Each row was made from one walk, in order. Every step used is in the known rows, and no mark comes twice. Write each row's walk.
In the rows, zero is written as 128.
Known rows
vagud/novide/vegeg/kotud: [164 136  90  91 114 134 111  78 101  76 157 112 125 185 138 124 169 100
 133 122 121 135 157 106 102 191 160 171]
kese/sisi: [ 97 161  82 147 125 141 123 110 186  83 110 123 154 179 122 161 114 106
  81 111 119 128 144 165 116 182 106 151]
vagud/sofoli/vumebat/kotud/fopin: [166 170 118 180 126 150 180 126 109 137 142 103 112 101 110 152 116 147
 103  76 247 126  75 146 115 126 101  82]
sisi/kotud/fopin/vimil: [143 127 127 200 188 151 180 149 121 130 113 150 109 128 128 149  80 127
  60 142 197 141  80 155 105 116 118 139]
vagud/sofoli/vumebat/kotud: [141 173 117 155  89 156 170 108 116 123 158  99 137 128 126 154 135 144
 108  70 201 147  97 162 110 133 102  80]
vumebat/sofoli/vagud/novide/sisi/kotud: [122 123 120 149  86 156 192 106 115  70 173 107 129 176 156  71 186 104
 126 158 141 168 172  91 110 115 128 115]
novide/vegeg/kotud/fopin: [178 136  94 108 156 113 125  88  95 110 153 128 111 143 118 126 133 112
 112 131 137 113 122 130 114 181 152 174]
vumebat/sofoli/vagud: [103 172 115 167  86 108 166 105 135  88 167 134 125 143 134  41 171 116
 100 136 104 140 190 170  96 161 111 140]
vumebat/kotud/vegeg/novide/vagud: [160 163  92 198 118  87 135 175  91 140 144 137 140 124 115 144 111 153
 144  89 121 123  97 148  68 106 162 134]
sisi/kotud/vegeg/novide/vagud: [166 145 101 174 141 126 129 156  62 148 142 141 155 160 130 172 125 166
 133  90 121 147  85 150  87  88 189 173]
vumebat/sofoli: [ 94 175 114 143  91  70 138 126 156  99 165 108 140 125 119  71 153 124
 108 141 122 135 161 168  95 171 107 135]
sisi/novide/vegeg/kotud/fopin/vimil: [144 125 115 143 196 145 170 105 112 108 115 146 136  94 142 122  78 106
  90 143 104 124 119 140 140 163 148 152]
novide/vagud/sofoli/vumebat/kotud/vegeg: [156 186 107 148  99 150 146 133  83 141 158 125 165 118 137 181 108 186
 138  44 177 173  85 187  72 111 157  95]
kotud/sisi/novide/vagud: [ 68 184 105 153 117 123 133 122 126 137 110 157 168 145 123 173 124 129
 100  92  55 129 108 174 116 115 169 133]
fopin/vimil: [115 147 112 175 132 135 153 119 154  91 107 143 133 140 136 125 100 116
  66 136 118 139 139 167  93 168 110 146]
kotud/fopin: [135 160 108 171 136 107 138 129 133 119 118 129 107 129 101 123 124 123
  86 117 164 102 116 141 106 156 120 154]
vumebat/sofoli/vagud/novide/vegeg: [128 144  98 117  83 115 141  96 111  59 167 133 109 168 146  42 170  99
 104 153 111 155 204 110  85 169 150 125]
vagud/sofoli/vumebat: [145 174 116 132  90 176 146  80 114 104 136  99 153 146 132 160 149 150
  97  70 169 143 124 159 125 157 123 126]
kese/sisi/kotud/vegeg/novide: [157 147  97 191 178 152 157 142 127 109 120 130 163 177 119 197  97 151
  97  99 139 136  95 153 102 123 141 171]
sofoli/vumebat/kotud: [154 144 105 179 102 135 173 115 105 129 159 119 145 142 115 145 126 118
 110  91 182 121 105 170 113 124  82  90]
vagud/novide/vegeg: [133 136  92  97  99 120 102  98 116  76 132 123 118 180 130 128 141  99
  93 127 128 136 152  98  92 170 159 138]
novide/vagud/sofoli/vumebat/kotud/fopin: [164 165  98 163 115 152 146 144  90 150 141 111 124 104 127 161 112 156
 129  64 226 140  71 150 112 106 135  82]
sisi/kotud/vegeg/novide: [166 149 123 191 151 126 163 141  81 133 144 133 143 154 112 164 129 160
 107 102 143 130  90 144  90 106 153 172]
sisi/novide/vegeg/kotud/fopin: [137 141 108 117 163 125 147  95  95 121 140 129 137 112 125 123 124 106
 113 120 104 106 115 134 150 158 155 161]
vumebat/kotud/vegeg/novide/sisi: [167 136 109 188 115  94 183 142 119  97 139 113 139 120 109 145 109 133
 131 125 119 111 112 100  83 122 129 116]
kese/sisi/kotud/vumebat: [ 99 144  88 134 160 142 177 124 151 132 149 134 144 185 109 232  90 125
  93 136 161 138 106 165 134 143 108 129]
kotud/vumebat/sofoli/vagud/novide: [118 167 107 157  90 104 198 119 121  95 167 128 101 146 115  80 169 124
 125 159 142 130 205 121  99 166 112 122]
vegeg/novide: [145 149 100 178 110 110 136 124 118 104 121 112 126 155 111 122 155 118
 104 118 112  96 136 119 121 153 129 165]
vagud/novide/sisi: [127 133 100 128  79 137 137 103 146  60 114  93 135 170 132 129 159  98
 115 134 126 127 158  74 109 161 132 132]
kotud/vumebat/sofoli: [ 98 171 111 127 107  47 178 130 149 123 179 115 128 115  97 114 130 138
 122 165 132 118 163 162 104 173  99 119]

Which walk is each row?
[143 134  90 119  91 155 127  78  93  66 136 151 102 199 145 100 161  91
  83 124 109 144 181 101  94 160 163 142]  sofoli/vagud/novide/vegeg
[ 88 152  97 130 154  98 189 139 167 128 180 116 151 155 110 175  99 131
 115 165 162 147 127 176 125 150  92 112]  kese/sisi/kotud/vumebat/sofoli
[115 118 115 127 108 144 155  97 123 105 154 112 149 175 136 163 136 110
 103 136 128 148 107 121 124 117 130 129]  novide/sisi/kotud
[141 162 100 124 129 103 173  91 116 132 171 122 129 152 106 166 151 129
 140 132 126 107 143 160 121 188 112 168]  vegeg/kotud/vumebat
[165 165 110 187 130 103 144 133 105 107 120 132 142 136 103 137 130 154
 108 104 109 107 130 139  81 149 149 176]  kotud/vegeg/novide
[100 145  93 148 147 162 137 119 159 109 134 125 156 195 133 187 111 113
  81 112 149 151 104 172 123 139 111 146]  kese/sisi/kotud
[126 165 126 159 142 125 151 124 100 134 157 147 151 158 119 166 115 161
  96  97 149 158  92 183  72 119 145 160]  sisi/kotud/vegeg
[174 155 126 206 157 171 207 140 125 121 115 120 110  82 128 152  71 148
  81  99 245 141  77 153 103 130  92  74]  vagud/sofoli/vumebat/kotud/fopin/vimil
[152 119  97 155  95 123 149 108 129  78 117  97 137 156 120 134 149 105
 117 141  89  98 144  76 136 148 134 146]  vegeg/novide/sisi
[ 69 142  82  98 138 143 122  95 163  84 111 135 177 158 137 163  82  90
  69 117  61 133 140 153 149 164 141 128]  kese/sisi/novide/vegeg
[108 185 110 185 119  88 168 126 145 128 149 147 115 156  96 166 120 122
  88 115 139 125  90 168  68 134 108 101]  vumebat/kotud/sisi
[156 159  96  97 141 116 131  58 107 100 165 150 130 191 118 172 144 116
 107 130  86 134 124 153  89 182 162 167]  novide/vegeg/kotud/sisi
[ 40 192  87 117 107 172 108 125 178 105  93 109 188 138 158 176 109 133
 104  69  82 160 126 168 150 149 165 133]  kese/sisi/novide/vagud/sofoli
[112 145 102  77 141 106 173  76  94 133 172 133 151 127 120 172 121 112
 131 139  71 114 139 144 155 170 150 143]  sisi/novide/vegeg/kotud/vumebat
[130 160 104 175  85 167 149  97 113  76 120 138 107 187 139  93 183 104
  92 105 132 132 180 119  97 155 132 155]  sofoli/vagud/novide
[ 65 165 101 140  95 125 117 129 120 135 118 133 175 128 141 131 132 118
 114  89  62 131 128 168 137 123 160 140]  sisi/novide/vagud
[ 65 193 125 193 127  99 193 132 146 139 137 147 141 123 101 162 110 113
  86 104 107 117  85 173 102 112 109  90]  vumebat/kotud/sisi/novide
[138 171 109 145 114 101 211  85 111 115 204 132 118 138 122  84 180 128
 149 156 111 125 198 169 119 185 105 156]  vegeg/kotud/vumebat/sofoli/vagud
[102 202 131 173 118 164 209 103 121 138 134 120 160 113 118 194 115 148
  95  62 159 138  69 171 124 104 114  61]  vagud/sofoli/vumebat/kotud/sisi/novide
[ 82 165 110 112 134 112 143  86 123 111 129 160 150 151 112 173 105 112
  68 121  54 127 114 148 112 139 163 121]  kotud/sisi/novide/vegeg
[ 81 144 108  99 113 113 125  91 120 110 135 137 157 134 131 129 113 100
  79 120  64 128 134 145 135 147 154 128]  sisi/novide/vegeg
[163 109 114 176 129 197 188 110  90  89 122 128  96 178 139 127 157 100
 100 134 185 137 128  63 121 101 141 131]  sofoli/vagud/novide/sisi/kotud/fopin
[112 146 105  92 128 127 135  72 104 109 157 125 163 138 141 127 143 101
 117 115  58 128 137 150 148 167 155 159]  sisi/novide/vegeg/kotud
[129 140  95 101  95  92 178  98 101  84 182 141  95 158 124  89 148 113
 115 177 121 140 207 103  95 169 144 109]  kotud/vumebat/sofoli/vagud/novide/vegeg
[ 99 176 111 149  84 167 158 129  95 149 142 106 177  99 150 160 123 143
 134  47 147 154  86 171 144  94 141  70]  sisi/novide/vagud/sofoli/vumebat/kotud
[143 111 114 137 125  79 215 136 112 120 187  89 134 131 110 147 135 129
 148 196 135 118 131  85 143 115 121 107]  vegeg/novide/sisi/kotud/vumebat/sofoli
[181  99 111 182 155 137 175 134  96 117 122 102 112 145 114 155 129 116
 112 148 166 101  84  66 147  94 140 140]  vegeg/novide/sisi/kotud/fopin
[176 133  84  97 118 150 173  59  69  91 174 146  97 192 131 142 168 105
 134 145 115 128 187 101 114 184 157 158]  sofoli/vagud/novide/vegeg/kotud/vumebat
[110 144 113 136 136 113 178 119 107 159 172 137 122 163 105 198 120 135
 103 138 164 131 100 159 118 127 119 130]  sisi/kotud/vumebat
[142 143 116 198 166 128 162 142 149 104  91 146 106 112 120 124  81 122
  61 141 163 119 120 149  97 160 112 145]  kotud/fopin/vimil
[149 190 103 152 104 125 109 142  98 119 117 117 146 127 134 159 134 187
 130  71 109 148 117 137  76 140 203 173]  kotud/vegeg/novide/vagud/sofoli
[101 154 111  74 136  64 186  93 113 126 203 115 157  97 121 115 129 121
 150 168  71 122 163 155 149 179 135 126]  sisi/novide/vegeg/kotud/vumebat/sofoli
[171 136 105 164 116 116 157 114 117  80 117 113 153 139 113 148 124 142
 120 126  88 110 139  97  97 143 153 160]  kotud/vegeg/novide/sisi
